What can hang from each mark
kofas: dasob
rurem: rogume
ladul: mero nagu zafuf
kilif: rogume
dasob: kofas nagu
nagu: ladul
zafuf: kilif rurem
rogume: kilif ladul rurem
mero: ladul

Each row was made from one small tree. The marks that hang from a mark follow it in brackets, in alphabetical order. Every link used is in the known rows. Write each row's tree.
Known rows
nagu[ladul[mero zafuf[kilif rurem[rogume]]]]: [-64.8  25.9  28.6  51.5  13.4 -27.3  21.6  19.1  26.4  51.3 -17.4   0.4
 -27.3  14.4 -24.9  -4.5  35.0  62.6  -5.4  -1.3  -6.4  -9.2 -16.6  17.6]
zafuf[kilif rurem[rogume[ladul[mero nagu]]]]: [-48.4  24.4   1.3  40.5  10.0 -46.2   6.4  16.6  37.0  46.5 -32.8   1.2
 -35.8   9.0 -16.6 -11.9  26.6  54.2 -14.4 -14.3   6.4 -17.6 -23.3  25.3]
kofas[dasob[nagu[ladul[mero zafuf]]]]: [ -9.1  32.9  13.0 -13.0  24.2  11.3  12.9   3.4   4.0 -19.7 -14.6 -19.6
 -24.4  27.6   3.3  33.7  15.5  11.4   5.1  21.3   3.7   0.5 -17.1  23.3]
rurem[rogume[ladul[mero]]]: [-33.3  15.0  -1.2  20.1  -0.2 -17.3  23.9  18.1  18.7  26.8 -31.1   0.1
 -27.3  -3.5  -6.8   3.4  27.4  35.0  -3.4   1.4  15.0   5.5 -15.6  28.0]
nagu[ladul[mero]]: [-25.6  24.7   5.9   0.4  18.7   8.3  21.2  11.2   7.8   0.7 -11.9 -11.0
 -19.6  10.1  -4.8  19.1  18.5  23.4  -1.0  14.9   6.9   5.5 -15.0  27.3]
kofas[dasob]: [  5.6   5.8   1.6 -11.3  -3.3   2.0  -1.0  -5.5  11.6 -12.8 -18.4  -3.6
  -7.3   8.1   2.4  30.7  13.7   6.1 -10.8  12.0   0.5 -14.9 -11.9 -13.9]
ladul[mero nagu zafuf[kilif[rogume] rurem]]: [-45.1  16.8   6.6  37.1  22.7 -40.9   5.0   9.8  36.9  46.8 -18.5  -3.7
 -33.6  26.5 -10.1 -16.6  27.9  59.6 -17.5 -19.5 -10.3 -19.4 -23.4  13.8]
ladul[mero nagu zafuf]: [-10.6  23.2  -9.3   0.9  33.6 -14.5  15.3   8.7  16.8   7.4 -11.5  -4.1
 -23.6  35.9  -1.1   6.3  15.3  32.2 -11.2 -13.4  -8.6  -5.6 -17.3  22.2]
rogume[kilif ladul rurem]: [-31.3  -2.1   5.6  24.6 -15.6 -30.7  14.8   6.2  19.9  42.9 -32.4   2.1
 -17.5 -12.6   2.0  -6.2  33.4  34.1 -10.3  -0.3   2.3 -12.4 -10.6  10.6]
nagu[ladul[mero zafuf[rurem[rogume[kilif]]]]]: [-63.3  22.5  22.9  40.0   9.7 -26.2  23.1  25.4  24.5  55.4 -19.0   4.9
 -29.7  11.8 -18.3  -8.0  41.1  60.8  -1.6  -6.7  -7.5  -5.9 -13.4  24.4]
nagu[ladul[mero zafuf]]: [-31.7  26.2  11.9  11.7  23.9   1.2  29.2  10.8   8.4   9.5  -9.3 -10.7
 -19.5  21.5  -6.6  14.9  23.3  33.0  -1.4   6.6  -1.2   8.2 -13.3  30.0]
zafuf[rurem]: [-17.0   0.8   2.5   9.8  -2.2  -4.9   4.3   0.6  19.8  17.3 -19.0  -5.6
 -12.4   5.7 -14.3  12.0  18.9  23.5 -12.2   1.2  -5.9 -17.8 -10.7  -7.0]
zafuf[kilif[rogume[ladul]] rurem]: [-49.1   1.7  15.5  44.2 -16.8 -34.8   2.1   2.0  32.5  50.3 -37.0  -8.1
 -22.2  -9.6  -4.9  -8.2  31.7  46.2 -13.9   3.8   8.9 -17.5 -19.0   5.1]
rurem[rogume[ladul[nagu zafuf]]]: [-25.7  17.6   1.0  23.4   6.9 -40.3   9.6  16.1  20.8  30.2 -27.3   3.0
 -18.8  18.1   1.1   6.0  27.8  38.4 -11.5  -4.2  -1.4  -9.3 -11.9  22.0]
kofas[dasob[nagu[ladul[mero zafuf[kilif rurem]]]]]: [-31.6  33.1  23.7  16.3  18.6  -4.6   6.4   0.2  17.5   5.8 -18.4 -17.8
 -27.3  26.8 -11.0  18.8  19.2  31.0  -0.8  14.0   0.7 -16.3 -21.7  12.8]
ladul[zafuf[kilif[rogume]]]: [-34.6   0.3  17.4  37.0  -2.5 -28.7   6.4   2.7  24.8  37.2 -25.4   2.4
 -12.3  13.8   6.3  -2.5  28.8  45.8 -14.3   4.2  -6.7 -13.2 -15.2  -9.8]
mero[ladul[nagu zafuf[kilif rurem[rogume]]]]: [-42.3  23.3  14.0  47.2   6.6 -44.5   6.5  15.0  36.2  53.0 -22.6  11.5
 -24.2  26.9 -21.9 -11.3  29.8  61.0 -17.2  -8.0 -11.2 -34.7 -24.6  13.5]
dasob[kofas nagu[ladul[mero zafuf[kilif rurem]]]]: [-35.2  30.2  16.2  20.8  19.3   0.6   8.6   1.5  14.9   1.6 -15.6 -17.9
 -30.7  28.1 -10.8  10.6  15.3  30.6   0.2  17.4  -2.6 -21.2 -18.7  11.1]
rurem[rogume]: [-17.5   3.8   4.2  11.6  -6.7 -12.9   6.5  13.4  19.1  19.3 -23.5   8.3
 -11.4   2.6  -3.5  13.0  23.9  26.0  -9.5  11.8  -2.0  -9.9  -8.0  -6.1]
rogume[rurem]: [-13.2  -3.4   2.6   6.8  -3.2  -9.5  10.7   4.5  15.5  18.9 -16.8   1.0
 -11.0  -3.0  -6.1   7.9  23.8  21.9 -11.8   4.6 -11.7 -12.9  -6.2  -6.3]
nagu[ladul[zafuf]]: [-24.0  18.1  17.0  13.3  11.5  -2.1  17.1   6.1   6.9   9.5 -11.8  -7.0
  -7.9  18.2  -1.4  20.9  24.7  27.2  -5.3  16.7  -5.8  -1.1  -8.4  13.3]

Write each row's tree
[-21.3  23.3  -0.2  20.8  31.8 -27.8  12.7   6.1  21.8  17.5 -18.0  -0.2
 -22.5  40.2  -1.3  -2.1  13.8  44.6 -16.4 -12.7  -7.2 -14.0 -21.4  13.6]	ladul[mero nagu zafuf[kilif]]
[ -2.9  25.3  17.8 -11.6   9.4   7.9   0.3  -1.4   3.3 -20.3 -15.9 -17.0
 -14.0  24.7   7.3  41.5  15.6   6.0   0.7  32.9  -0.7  -9.1 -10.7   7.9]	kofas[dasob[nagu[ladul[zafuf]]]]
[-38.9  11.0   6.3  34.2  21.0 -45.5  11.3  13.1  32.2  50.1 -15.8   2.5
 -31.9  17.7  -2.0 -19.3  32.4  57.1 -17.1 -19.0 -16.5 -15.1 -18.6  14.8]	ladul[mero nagu zafuf[kilif[rogume[rurem]]]]
[-21.9  18.7 -12.5   6.2  17.9 -26.1  16.6  11.6  22.1  23.4 -20.3  -7.6
 -31.9   3.7  -4.6  -2.7  22.7  30.0 -10.1 -13.0   1.1  -5.3 -15.8  37.3]	rogume[ladul[mero nagu] rurem]
[-36.6  17.7  -4.6  25.5  18.2 -44.9  23.2  13.4  24.2  47.4 -24.1   0.5
 -32.5  13.8  -0.2 -19.6  33.0  50.4 -10.8 -26.1  -5.5  -7.6 -18.1  39.1]	rogume[kilif ladul[mero nagu zafuf] rurem]
[-38.3  -0.4  10.0  30.1 -14.5 -28.9   2.7  15.7  29.8  47.7 -29.3  11.9
 -16.8  -1.4  -9.4  -4.7  32.4  44.8 -10.8  -2.0  -6.9 -22.0  -9.6 -10.0]	zafuf[rurem[rogume[kilif]]]
[-32.3  32.6  21.3   8.7  14.4  -4.5   7.9  14.3  18.6  10.4 -16.6 -11.8
 -33.8  17.5 -16.7  22.7  27.4  29.0   5.0  12.8  -3.0  -8.6 -15.0  20.9]	kofas[dasob[nagu[ladul[mero zafuf[rurem[rogume]]]]]]
[-18.3  16.3  -7.5   9.9   1.5 -33.0   0.1   6.4  20.3  21.4 -32.7  -0.8
 -17.5  11.9  15.6   3.0  20.6  29.4 -12.5   0.8   8.7 -15.2 -18.2  19.6]	rogume[kilif ladul[nagu]]
[-43.0  -4.1  14.6  42.5 -18.0 -39.5   8.6   4.5  27.6  53.3 -34.7  -0.8
 -21.1 -18.1   1.8 -11.6  36.3  44.1 -13.9   4.8   3.8 -13.3 -13.4   6.7]	zafuf[kilif[rogume[ladul rurem]]]
[-31.4   8.5  12.6  40.0  -1.6 -29.8  17.1  -1.5  16.5  30.1 -34.0  -3.1
 -11.3  14.2  -0.3   0.7  23.0  40.9 -11.2   3.7   5.2  -8.9 -16.1   7.1]	rogume[ladul[zafuf[kilif]]]
[-33.5  -8.0  15.3  33.5 -11.4 -30.7   1.7   5.2  28.3  44.4 -24.5   4.8
 -17.2  -9.6   1.5  -8.4  32.3  41.2 -16.1   5.8  -8.7 -19.2 -11.7 -11.7]	zafuf[kilif[rogume[rurem]]]
[-35.3  16.5  20.7  22.1   9.6  -7.5  14.9   4.9  14.7  24.1 -11.1 -11.5
 -13.6  14.0 -16.6  15.0  28.1  34.1  -5.8   7.5 -11.5  -9.3  -9.1  11.2]	nagu[ladul[zafuf[rurem]]]
[-47.0  21.6  -5.3  29.8   6.9 -45.0   7.7  22.5  35.7  51.6 -32.6   3.9
 -37.6   5.9  -8.7 -14.3  32.7  52.6 -10.6 -18.8   6.4 -14.8 -20.7  32.9]	zafuf[rurem[rogume[kilif ladul[mero nagu]]]]
[-53.2  25.5  23.5  39.9  19.9 -15.8  22.7   8.3  21.5  35.1 -14.7  -9.0
 -23.5  21.0 -20.6  -0.5  27.1  52.0  -7.9  -1.6  -3.7  -8.5 -18.9  17.9]	nagu[ladul[mero zafuf[kilif rurem]]]
[-42.6   7.5   4.9  34.9   4.4 -33.6  34.7  10.7  19.7  52.7 -28.2   1.3
 -27.7   1.5  -3.3 -18.1  36.7  49.4  -4.8 -19.2  -2.2   0.4 -15.4  28.3]	rogume[kilif ladul[mero zafuf] rurem]
[-23.5  20.7  -5.5   9.8  30.7 -19.8  13.6   7.9  25.9  21.9 -10.2  -7.5
 -26.3  32.7 -17.1  -0.6  20.1  40.1 -12.9 -22.4 -12.6 -13.2 -17.6  21.1]	ladul[mero nagu zafuf[rurem]]
[-37.6  12.5  12.7  39.7   5.5 -45.0   9.3  10.0  32.1  54.5 -19.0   7.4
 -26.3  16.1  -2.3 -17.1  35.2  57.0 -17.6  -3.9 -14.1 -26.1 -23.5  18.2]	mero[ladul[nagu zafuf[kilif[rogume[rurem]]]]]
[-16.3  14.0  -1.7  11.7  17.9 -24.4   1.4   3.0  24.1  21.1 -12.1  -4.9
 -16.3  28.2 -12.1   6.9  19.3  33.0 -16.9 -12.4 -18.3 -22.7 -12.5   4.7]	ladul[nagu zafuf[rurem]]
[-23.6   9.0  -4.3  16.2  -1.3 -41.0   3.5   8.9  23.0  38.0 -28.8   2.4
 -21.5   0.3   7.7  -7.0  28.8  33.7 -15.6  -5.9  -2.1 -18.8 -12.6  18.4]	rogume[kilif ladul[nagu] rurem]
[-31.5  19.5  10.6  32.1   9.9 -36.4   5.8   8.9  30.5  38.0 -22.5   5.3
 -22.3  27.8   4.3  -7.0  28.0  51.6 -15.4   3.0  -3.7 -23.2 -27.8  19.6]	mero[ladul[nagu zafuf[kilif[rogume]]]]
[-34.8  23.2  -7.5  21.1   9.6 -40.6  10.6  23.8  26.4  36.9 -33.5   8.0
 -32.4   9.6   5.9  -7.9  27.9  45.3  -7.4  -9.6  11.1  -6.6 -20.1  34.6]	rurem[rogume[kilif ladul[mero nagu]]]
[ -8.6  28.3  -0.3 -18.1  18.5  26.5   7.7   4.5   2.6 -32.4 -12.7 -19.5
 -28.0  17.3   7.1  30.6   7.2   0.5   6.6  33.9  10.3  -6.9 -14.3  19.7]	dasob[kofas nagu[ladul[mero]]]
[-25.5  28.2   8.0   1.0  21.5  13.4  12.8   3.8   8.9  -9.8 -10.4 -23.0
 -31.6  25.4 -11.8  20.3  17.0  17.5   4.8  15.7  -4.2 -12.3 -13.9  20.0]	dasob[kofas nagu[ladul[mero zafuf[rurem]]]]
[-42.0  22.4  -3.5  28.5  19.5 -40.6  17.1  10.4  28.3  44.8 -25.6  -5.2
 -33.9  23.1  -7.2 -14.9  29.0  52.6  -9.6 -26.2  -0.4 -11.4 -21.9  37.8]	rogume[kilif ladul[mero nagu zafuf[rurem]]]
[-25.8  19.4 -10.5   6.5  14.0 -24.9   9.2  13.7  24.0  20.6 -25.6 -11.5
 -35.1   6.7   9.7   0.4  25.4  33.2  -8.7  -3.7  12.8   1.6 -21.8  41.2]	kilif[rogume[ladul[mero nagu]]]
